Known rows, with every step that occurs
binu, gumod, seko, dobev: [ -1   3   9   3   4  -5  -5  -8   7   3  -7  -3 -16 -13  -8  -6  17   2
   3  -6 -23   2 -15 -36   9  10  -5   2   7  -5 -19]
nivub, zisu, luta: [  5  -6 -14  15   1   5  -2  -2   3  -4  -2  -4  -3   7  32  -3   2  -2
  -2   1   4 -15  -8 -27 -11   3  -1   8   8   7  -6]
dobev, seko: [  9   1   3   2  -1   5   4   8   0  -1  -2   1   0 -12 -19   2  14   3
   2  -4   2  10  -6 -14   6   3  -1   3  -4   6  -2]
zisu, luta, binu, gumod, liberan, dobev, nivub, rozi: [  7  13  -2  -3   1 -20 -12  -4  11  41   0   4  -3 -29  18  -6   6  -9
   0  33  -1   7  -9 -56 -14   9 -10  20   8  13 -38]
binu, luta: [  0  -2   8  13   0  -2  -5  -7   3   2  -5  -2   3 -11  16  -4   3  -4
  -2   3   3 -12   6 -15 -20   4   6   0  -6   1  -4]
nivub, rozi, binu, gumod, seko: [  6  -2  12  -1  -7 -12  -5  -1  12  19  -3  -3   0 -24  13  -3   4   5
  -2  -7 -15  -6   1 -33   2   6  -4  12   8   4 -33]
dobev, liberan: [  0  15  14  -2  -2   2  -4   1   0  -5   3  -2  -3 -24  13   0   3  -1
  -2   9   5  13  -3  -8  21  -2 -11   2   8   1  -2]
liberan, dobev, nivub, zisu, luta, bora: [  8  -1 -42  -6   0   5   7 -11   6  14   3   0 -10  -3  -1   3   7 -14
 -11  18  21   7  -9 -48 -29  12  -1  -1   7  11 -15]
rozi, nivub, zisu, luta, binu, gumod, seko, dobev: [  9   7  38  16   3 -14  -2  -6  10  18  -9   0 -21 -15  39 -14  21   3
   3 -18 -13  -6 -31 -70 -13  11 -16  23  13  -3 -32]
zisu, nivub, dobev, seko: [  2 -11 -26   4  -2   1  10   0  -3  21   0   0  -6  -7  -2   8  29   0
   3 -10   8  18 -22 -43  -6   4  -3  -4  16  -3   4]
luta, binu, rozi: [  4  10  35   3   3 -14 -14   5   2   6   0   7   4  -2   8   0  -3  -4
  -4  12  -2   8  -1 -22  -4   8 -13  20 -11   6  -2]
gumod, binu: [  6   6  19  -4  -1  -3   0  -1   4  10   0   5   1   1   9  -6  -2   9
   0  -8  -1 -14   1 -14   7   2  -1   4  10  -1 -13]
rozi, binu: [  6  -6  31  -1  -3   1   5   3   0   4   2   1   2 -14   4  -3   1  -1
  -2 -11   9  -3  -4  -6   0  -4   8   1  -6   2 -11]
luta, binu: [  8   5  29   0   0  -5   1   3  -1   5  -2   6  -4  -8   7  -3  -5   0
   0   6  -2  10  -5  -4   2   2 -14  11  -7   4  -6]
binu, rozi, nivub, dobev: [-12  -5  12   3  -2 -19  -3  -5   1  30   4   1  12  18  11   6  10  -3
  -4 -13  13   2  -6 -31 -23   2   0  10   9 -15   4]
rozi, nivub, zisu, luta, binu: [ 11   4  29  15   0  -9   4   1   3  13  -3   3  -5  -4  46  -7   5   1
   0 -12  10  -7 -15 -35 -23   1 -12  22   7   2 -13]
nivub, zisu, luta, binu, rozi: [  9   3  20  18   4  -9 -16   3   6   1  -1   3   2   5  40  -4   1  -6
  -6  12   2  -8  -8 -49 -15  12 -14  29  -3  12  -8]
bora, luta, binu: [ 18 -10  35   5  -1  -1 -11   4   0  14  -7   4  -7   9   7  -9   1 -12
   3  -5   5   0  -5 -11  -9   5  -7   7  -8   6  -9]
bora, luta, binu, gumod: [ 18  -2  36   9  -3  -5 -16  -1   4  13  -7   1 -12 -13  -7 -10   9 -10
   5   0  -6  -3 -14 -14 -19  11  -6  11  -8   0 -15]
nivub, dobev: [ -5 -13  -9   0  -3  -2   6  -6  -2  17   1  -1   1  15   2   4   1  -2
  -2   1   3   7  -7  -9  -7   2  -1  -2   7  -9   1]
dobev, nivub, zisu, luta: [  4  -2 -19   9   2   6   2  -8   4   5  -4  -2   0 -13  25  -6   9 -11
  -1  -2  17  -1 -16 -42 -21   4  -3  12  15  10 -12]
binu, gumod, liberan, dobev: [ -3   7 -12 -10  -2 -11  -5   1   5  13   9  -7  -2   8 -14  -1   5   0
   0  16 -10  -4   9 -11 -10   3   5  -3   4   2  -9]
seko, dobev, liberan, gumod, binu, rozi, nivub: [  2  28  77  11   6 -21 -14  -6   8  23   5   6  -3 -13  25  -4  31  12
  -5  -8  -1  -3 -22 -44  28   5  -4  17  18 -24 -21]
liberan, gumod: [  3  -2   2  13  -1  -3  -1  -3   2   5   1  -4  -4   6  -8   2  12   6
  -1   8 -13  -7  -4  16  13   1   6   3  -2  -9  -5]
bora, luta: [  9 -16   5   6  -1   4 -12   0   1   8  -6  -2  -2  16   1  -6   5 -12
   3 -11   6 -10   0  -5 -10   2   6  -4  -1   2  -3]
seko, dobev: [ -1   0  20   3   8   0   0  -3  -1  -1  -1   4  -8   1   1  -2   9  -4
   1  -2   0   9 -17 -15   5   3   1  -3  -1  -8  -5]
liberan, gumod, binu, rozi, nivub, dobev, seko: [  5   0  36  13  -3 -20   2  -2   7  44   4   3   9  14  -7   4  35  17
  -4 -18   1  -6 -14 -43   3   9   4  20  13 -18 -15]
liberan, dobev: [ -2  -6 -20  -2   1  -1   6   1   3  15   6  -3   0  10 -11   2   5  -2
  -6  17   1   3   9  -6  -6   2   7 -12   5   2  -5]

Rows
[  0  -5 -32  -7   3   1  14  -5   6  15   6  -2   5  16   2  -2   7 -14
  -9  10  18  23   1 -33 -31   6  -2  -2  23   9  -8] | liberan, dobev, nivub, zisu
[  6  -5   3   3  -1  -8  -1   2   4  19   2   5   2 -24  39   4   9  -2
  -1 -10   9   3 -12 -35  -6  -1   1   2  13   0 -13] | zisu, nivub, rozi, binu
[  6   7  17  -4  -3 -10  -1  -8   8  23   0   4   6 -49   2  -2  11  -9
  -1  -2   9  16 -18 -34 -18   6   1  14   8   0 -29] | dobev, nivub, rozi, binu, gumod
[  4 -12  -6   2  -3   3  10   2  -2  15   0  -1   1   6 -17   6  13   2
   0  -3   6  18 -12 -23   0   4  -3   2   3  -2  -1] | nivub, dobev, seko
[  3   2  18 -10  -5 -10   0   3   5  18  10  -6   1  -9  -8  -3   7   0
  -2   6  -1  -7   4 -16  -8  -1  14  -2  -2   3 -20] | rozi, binu, gumod, liberan, dobev
[  6   4   4   0  -4  -1  -5 -12   1  -3  -3   2  -6 -10   0   3  -2  -5
  -6   6   6  -8   3 -14 -21  10   1  -1 -18  -1  -1] | binu, luta, bora
[ -3   8  49  10  -6 -27  -7  -3   7  40   0  -3  -2   1  28   1  19   9
  -8   1 -12  12  -9 -43  23   5 -25  27  16 -10 -16] | luta, binu, rozi, nivub, dobev, liberan, gumod, seko
[  6  -9  30  14  -2  -8  -5  -5   7  16  -4   3  11 -20  38  -3   0  -5
  -7  -1  10 -11   3 -28 -21   3   6   7  -5   2 -22] | nivub, rozi, binu, luta
[  3  10  43  16   2 -19 -15   2   4  22  -3   7   1 -20  30  -3  12  -1
   0  -1   7 -13 -13 -44 -12   3  -4  26  -8   2 -11] | zisu, luta, binu, rozi, nivub
[  7  -1   0  -2  -2  -5   1  -4   9  23   6  -8   0 -18  16  -9  15 -12
  -4   3  15  -8 -10 -60 -31   3  12  10  13  14 -33] | rozi, binu, gumod, liberan, dobev, nivub, zisu, luta
[  3  13  19  11  -3  -1  -5  -3   2   0   4  -6  -7 -18   7   2  14   6
  -3  17  -9   5  -6   7  33  -1  -5   4   6  -9  -6] | dobev, liberan, gumod
[ 11  -3 -11   7   4   1   1 -18   8   8  -8  -1 -24   5   7  -2  25  -5
  -5  -1  -6   1 -29 -58  10  15  -7  12   7   0 -28] | liberan, gumod, seko, dobev, nivub, zisu, luta, bora
[ 10   5  23   8  -1  -6   0  -5   6  14   2   1  -2   8   1  -3  11  16
  -1   1 -15 -20  -4   1  20   3   5   7   8 -11 -17] | liberan, gumod, binu
[  4   0 -10 -11  -1  -2   5  13   1  13   6  -3   3  16 -20   1  12   2
  -1   7   2   7  12 -19   7   0   3  -4   0  13  -6] | gumod, liberan, dobev, seko
[  5   8  27  12   2 -15 -15  -3   8  15   3   2   7  12   3  -1  14  13
  -5   5 -13 -22   1 -17  15   9   4  16   3  -9 -13] | liberan, gumod, binu, rozi
[ 13  -7  41   9   1  -9 -26   6   3  14  -6   5   2  14   8  -7   5 -16
  -1  -1   5  -3  -1 -27 -14  11  -7  17 -12   7  -5] | bora, luta, binu, rozi
[ -5   3 -16 -20   2  -7   5   0   2  24   5  -1   7  11  -8  -3   3 -11
  -2   8  13  13   9 -24  -9  -2   2  -3  12  11 -10] | gumod, liberan, dobev, nivub
[  7   3  21   2  -4 -10  -5  -2   8  13   2   1   3 -31   9   0   3   1
  -2   2  -2   0 -10 -16  -9   5   2  10   0  -4 -24] | nivub, rozi, binu, gumod
[  9   0 -20   7  -1  -7   4  -8  14  29  -5  -6 -12 -22  13 -11  16  -8
  -5  18  -9   6 -10 -74 -23  15 -14  16  21  19 -37] | liberan, dobev, nivub, zisu, luta, binu, gumod, seko
[ 11  -1  34   0  -6   0   0  -9   1   1  -2   3  -5 -25   5   1  -1  -6
  -7  -5  15 -12  -1 -19 -20   6  10   0 -25   1 -12] | rozi, binu, luta, bora
[  7  -5  22   0  -2  -6   0   3   4  14   2   5   8 -10  23   1  -4  -1
  -4  -4   8   2  -2 -13  -2  -1   1   7   0   1 -20] | nivub, rozi, binu
[  2   5 -31  -1   1  -6  -4  -7   9  19   5  -9  -2  -3  11  -7  14 -12
  -2  14   6  -4  -6 -54 -30   7   3   8  20  12 -22] | binu, gumod, liberan, dobev, nivub, zisu, luta
[ 12  -1  25   0  -6  -7  -6  -9   6   9  -2   7   1 -19  22   4  -6  -6
 -10   3  14  -7   1 -25 -22   9   2   6 -18   0 -20] | nivub, rozi, binu, luta, bora
[ -2  -6   9   0   6  -1   0  -2   3   3  -7   1 -11   9   6  -5   8   0
   1 -10 -13   3  -7 -31  18   4  -6  -3   7   0 -14] | gumod, seko, dobev
